Known rows, with every step that occurs:
M, D, X, T, J, U: .39; .14; .08; -.12; .10; -.32; -.28; -.13; .10; -.04; .01; -.04; -.15; .10; -.08; -.03; .01; -.13; -.20; .05; -.17; -.15; -.04
F, D, X: .17; .13; .09; -.09; -.15; .18; .17; .23; .10; -.13; -.15; -.23; -.15; -.03; .13; -.05; -.19; -.12; -.01; .16; -.12; -.24; .15
U, J: .28; .03; .11; .13; -.17; .01; .05; -.03; -.10; -.19; .07; -.02; -.09; -.08; -.05; -.13; -.27; -.36; .04; .44; -.13; .03; -.11
J, U, X: .09; .03; -.02; -.26; .35; .08; .09; -.04; -.04; -.27; .13; -.17; -.01; .10; .12; -.04; -.29; -.18; -.01; -.09; -.15; -.31; -.01
X, T: .35; -.05; .10; .07; .14; -.23; .00; -.24; -.01; -.07; .01; .14; -.20; -.02; -.13; -.16; .03; -.28; -.21; .43; -.01; -.13; -.20
J, U, M, D: .18; .11; -.06; -.12; .22; .10; -.02; -.21; .03; -.01; .26; -.03; -.03; .10; -.01; -.07; -.12; -.12; -.13; -.11; -.08; -.20; .06
F, D, M, U: .17; .23; .24; -.17; -.33; .17; .20; .04; .28; -.04; -.02; .03; -.19; .06; -.02; -.15; -.21; -.15; .00; -.18; .03; -.08; .07
J, U, M, D, X, T: .14; .09; -.05; -.21; .25; -.18; -.07; -.11; .16; .09; .13; -.12; -.16; .10; .08; -.01; .07; -.10; -.22; -.18; -.04; -.25; .00
M, U, X, T: .18; .00; .06; -.15; .14; -.33; .13; -.17; -.01; -.16; .13; .14; -.15; .17; .03; -.15; -.22; -.22; -.07; -.05; -.01; -.13; -.23
F, D, X, U, J: .01; .23; .31; -.02; -.73; .03; .05; .15; .07; -.10; -.22; -.30; -.11; .10; -.01; -.10; -.33; -.20; .28; .19; -.14; -.11; .02
U, M, D: .27; -.04; -.08; .06; .13; .09; .13; -.12; -.11; -.05; .30; .05; -.02; .05; -.02; -.09; -.13; -.24; -.13; .01; -.04; -.11; .03
T, J, U, X, D: .27; .16; .09; -.08; -.13; -.02; -.04; .04; -.16; -.30; .05; -.31; .11; .06; .09; -.28; -.34; -.13; .07; .11; -.23; -.28; -.09
X, D, M, U: .15; .24; .15; -.20; -.23; .16; .23; -.03; .20; -.07; .09; .10; -.12; .17; .06; -.17; -.21; -.18; -.01; -.21; .08; -.11; .11
F, D, X, T, J, U, M: .30; .15; .21; .02; -.30; -.30; -.21; .08; .09; .03; -.20; -.42; -.10; -.10; .03; -.25; .04; .00; -.11; .22; -.17; -.22; -.16
X, U, J: .14; .09; .26; .06; -.42; -.07; .00; -.20; -.10; -.13; .01; .00; -.05; .17; -.17; -.11; -.30; -.33; .20; .35; -.08; -.01; -.14
J, U, M: .16; .06; .00; -.10; .21; .05; .01; -.19; .00; -.04; .14; -.14; -.01; .05; .06; -.10; -.11; -.11; -.10; .06; -.06; -.24; .01
T, J, U: .41; .10; .13; -.01; .07; -.08; -.20; -.22; -.07; -.17; .02; -.05; .00; .04; -.12; -.12; -.17; -.14; -.08; .30; -.19; -.14; -.04
F, D, M: .23; .10; .20; -.04; -.23; .27; .20; .14; .17; -.10; -.06; -.13; -.16; -.11; -.04; -.15; -.12; -.23; -.06; .03; -.02; -.13; .04
T, X, D, M, U: .12; .20; .10; -.20; -.19; .10; .24; .02; .27; -.05; -.01; .16; -.11; .18; .09; -.15; -.06; -.13; -.05; -.28; .13; -.16; -.01
F, D: .28; .10; .15; .07; -.21; .14; .11; .00; .02; -.13; -.08; -.09; -.14; -.09; -.08; -.22; -.18; -.18; -.02; .38; -.10; -.19; -.01
J, U: .20; .13; .07; -.17; .25; .07; -.03; -.22; .07; -.11; .05; -.01; -.10; .08; -.02; -.04; -.14; -.14; -.10; .16; -.10; -.24; .04
M, D: .32; .03; -.03; .00; .16; .12; .09; -.17; -.04; -.13; .21; .17; -.11; .09; -.10; -.04; -.18; -.26; -.12; .13; -.07; -.11; .07
T, X, U, M, D, F: .01; -.02; -.03; -.14; -.11; -.02; .09; -.20; .07; .08; .18; .07; -.07; .31; -.04; -.03; -.06; -.04; .02; -.14; .06; -.23; -.03
U, M, D, X, T: .24; -.04; -.07; -.04; .17; -.17; .06; -.01; .03; .03; .17; -.03; -.13; .06; .07; -.01; .05; -.22; -.22; -.06; -.01; -.16; -.02

Rows:
.09; -.04; .02; -.02; -.08; -.03; .08; -.24; -.05; .00; .15; .13; .02; .33; -.14; -.06; -.02; -.16; -.01; -.14; .06; -.21; -.10
T, X, U, M, D
.09; .10; -.10; -.25; .17; .10; .00; -.15; .14; .06; .29; -.10; -.11; .09; .09; -.04; -.17; -.01; -.09; -.10; -.09; -.24; .12
J, U, M, D, F
.36; .11; .14; -.11; .12; -.36; -.26; -.09; .07; -.09; -.11; -.14; -.13; .03; -.02; -.06; .03; -.12; -.17; .21; -.16; -.19; -.09
D, X, T, J, U
.13; .00; .08; .01; -.13; .02; .08; -.30; -.12; .00; .24; .08; .02; .31; -.15; -.06; -.18; -.20; .02; -.08; .01; -.15; .01
X, U, M, D
.07; .03; .05; -.32; .16; .11; .33; .08; .08; -.21; .22; .03; -.05; .20; .16; .03; -.33; -.26; .01; -.51; .03; -.11; .03
D, M, U, X
-.02; .19; -.04; -.37; -.01; .13; .13; .09; .09; -.18; .11; -.32; -.08; .09; .28; -.18; -.37; -.02; .09; -.02; -.15; -.41; .06
J, U, X, D, F
.07; -.08; .08; .01; -.07; -.07; .12; -.21; -.07; -.04; .03; .04; .03; .27; -.08; -.08; .00; -.14; .02; .03; .07; -.22; -.15
T, X, U, M
.35; .22; .26; -.05; -.27; -.29; -.26; .05; .16; -.05; -.28; -.30; -.17; -.07; -.05; -.22; .00; -.04; -.10; .31; -.20; -.22; -.12
F, D, X, T, J, U
.33; .08; .32; -.03; -.44; -.29; .05; .13; .08; -.14; -.05; -.12; -.12; -.01; -.06; -.30; -.20; -.19; -.02; -.16; -.06; -.02; -.31
F, D, M, U, X, T, J
.22; .17; .14; .00; -.25; -.10; .06; -.13; .02; -.13; .12; .14; -.13; .09; -.03; -.15; -.36; -.28; .10; .23; -.06; .08; -.06
M, U, J
.22; .12; .13; -.08; -.16; .26; .22; .07; .10; -.13; .06; -.06; -.08; .00; .05; -.16; -.10; -.26; -.06; .00; .03; -.17; .06
X, D, M
.12; .05; .00; -.21; .17; -.03; .24; -.05; -.07; -.24; .21; .07; -.03; .23; .14; -.05; -.40; -.21; .04; -.18; -.05; -.15; -.02
M, U, X
.00; .19; -.02; -.31; -.17; .04; .29; .06; .06; -.16; .18; -.07; -.09; .21; .29; -.19; -.49; -.04; .15; -.13; -.05; -.26; .06
M, U, X, D, F
.11; -.04; .14; .03; -.11; -.02; .11; -.27; -.13; -.04; .11; -.02; .03; .26; -.10; -.08; -.15; -.19; .05; .09; .01; -.18; -.05
X, U, M
.19; .11; .13; -.22; .07; .11; .21; -.10; .18; -.07; .13; .19; -.14; .17; .02; .01; -.17; -.23; -.08; -.27; .08; -.04; .07
D, M, U
.45; .05; .09; .10; -.02; -.36; -.29; -.31; -.05; .02; .16; -.01; -.05; .01; -.20; -.24; .05; -.15; -.23; .19; -.12; -.10; -.25
X, T, J, U, M, D
.49; .01; .08; .06; .02; -.31; -.14; -.04; -.04; -.09; .05; .04; -.13; .06; -.10; -.05; .00; -.24; -.20; .17; -.13; -.06; -.09
M, D, X, T, J
.06; .14; .16; -.25; -.23; .18; .32; .22; .17; -.19; .04; -.13; -.11; .08; .11; -.14; -.38; -.18; .08; -.44; -.02; -.14; -.01
F, D, M, U, X
.18; .16; .19; -.11; -.28; .02; .13; .00; .16; -.10; .12; .08; -.14; .06; .01; -.06; -.28; -.33; .07; -.10; .02; .13; -.03
D, M, U, J
.16; -.01; -.13; -.11; .19; .13; .19; .09; -.02; -.05; .23; -.09; -.03; .10; .16; .09; -.13; -.19; -.11; -.20; -.06; -.18; .19
U, M, D, X
.15; .00; .04; -.20; .32; -.23; -.02; -.14; .02; -.17; .06; -.11; -.13; .05; .02; -.12; -.12; -.20; -.13; .04; -.10; -.29; -.25
J, U, X, T
.14; -.01; .12; -.26; .12; -.21; .21; -.01; .13; -.12; .14; .09; -.16; .14; .06; -.07; -.15; -.28; -.11; -.37; .07; -.09; -.20
D, M, U, X, T
.10; .04; .19; .05; -.37; -.13; .00; -.15; -.03; -.12; -.08; .06; -.05; .19; -.16; -.11; -.15; -.29; .16; .27; -.02; -.06; -.25
T, X, U, J
.17; .14; .02; -.10; -.18; .14; .15; -.02; .06; -.07; .06; -.07; -.15; .02; .12; -.20; -.23; -.10; .00; .36; -.06; -.25; .09
X, D, F
.02; .12; .20; -.09; -.35; -.04; .06; .02; -.03; -.13; -.05; -.14; -.06; .23; .02; .05; -.31; -.29; .21; .11; -.09; -.07; .03
D, X, U, J
.11; .25; .17; -.09; -.53; .03; .16; .12; .25; -.08; -.02; .05; -.12; .06; .08; -.23; -.16; -.23; .10; -.12; .07; .00; -.13
T, X, D, M, U, J
.40; .08; .02; .04; .04; -.06; -.18; -.20; -.11; -.07; .22; -.08; .07; .06; -.10; -.15; -.13; -.12; -.10; .04; -.17; -.11; -.02
T, J, U, M, D
.06; .05; -.05; -.20; -.09; .14; .28; .17; -.05; -.21; .14; -.23; -.06; .04; .27; -.18; -.39; -.13; .09; .10; -.11; -.31; .02
U, X, D, F
.46; -.15; .12; .13; .06; -.40; -.05; -.04; -.26; -.26; .06; -.07; -.01; -.04; -.09; -.21; -.15; -.31; -.11; .31; -.15; -.10; -.36
U, X, T, J
.24; .10; .16; -.01; -.18; -.14; .05; .11; .16; -.03; -.21; -.17; -.26; -.08; .02; -.15; .00; -.15; -.12; .30; -.08; -.22; -.06
F, D, X, T
.30; .03; .07; -.10; .17; -.08; -.07; -.03; -.17; -.32; .10; -.22; .09; .06; .02; -.11; -.31; -.18; .00; .02; -.22; -.21; -.10
T, J, U, X
.57; -.06; .19; .22; -.06; -.39; -.17; -.23; -.14; -.13; -.02; .09; -.10; -.06; -.23; -.23; .02; -.29; -.19; .56; -.10; -.03; -.28
X, T, J
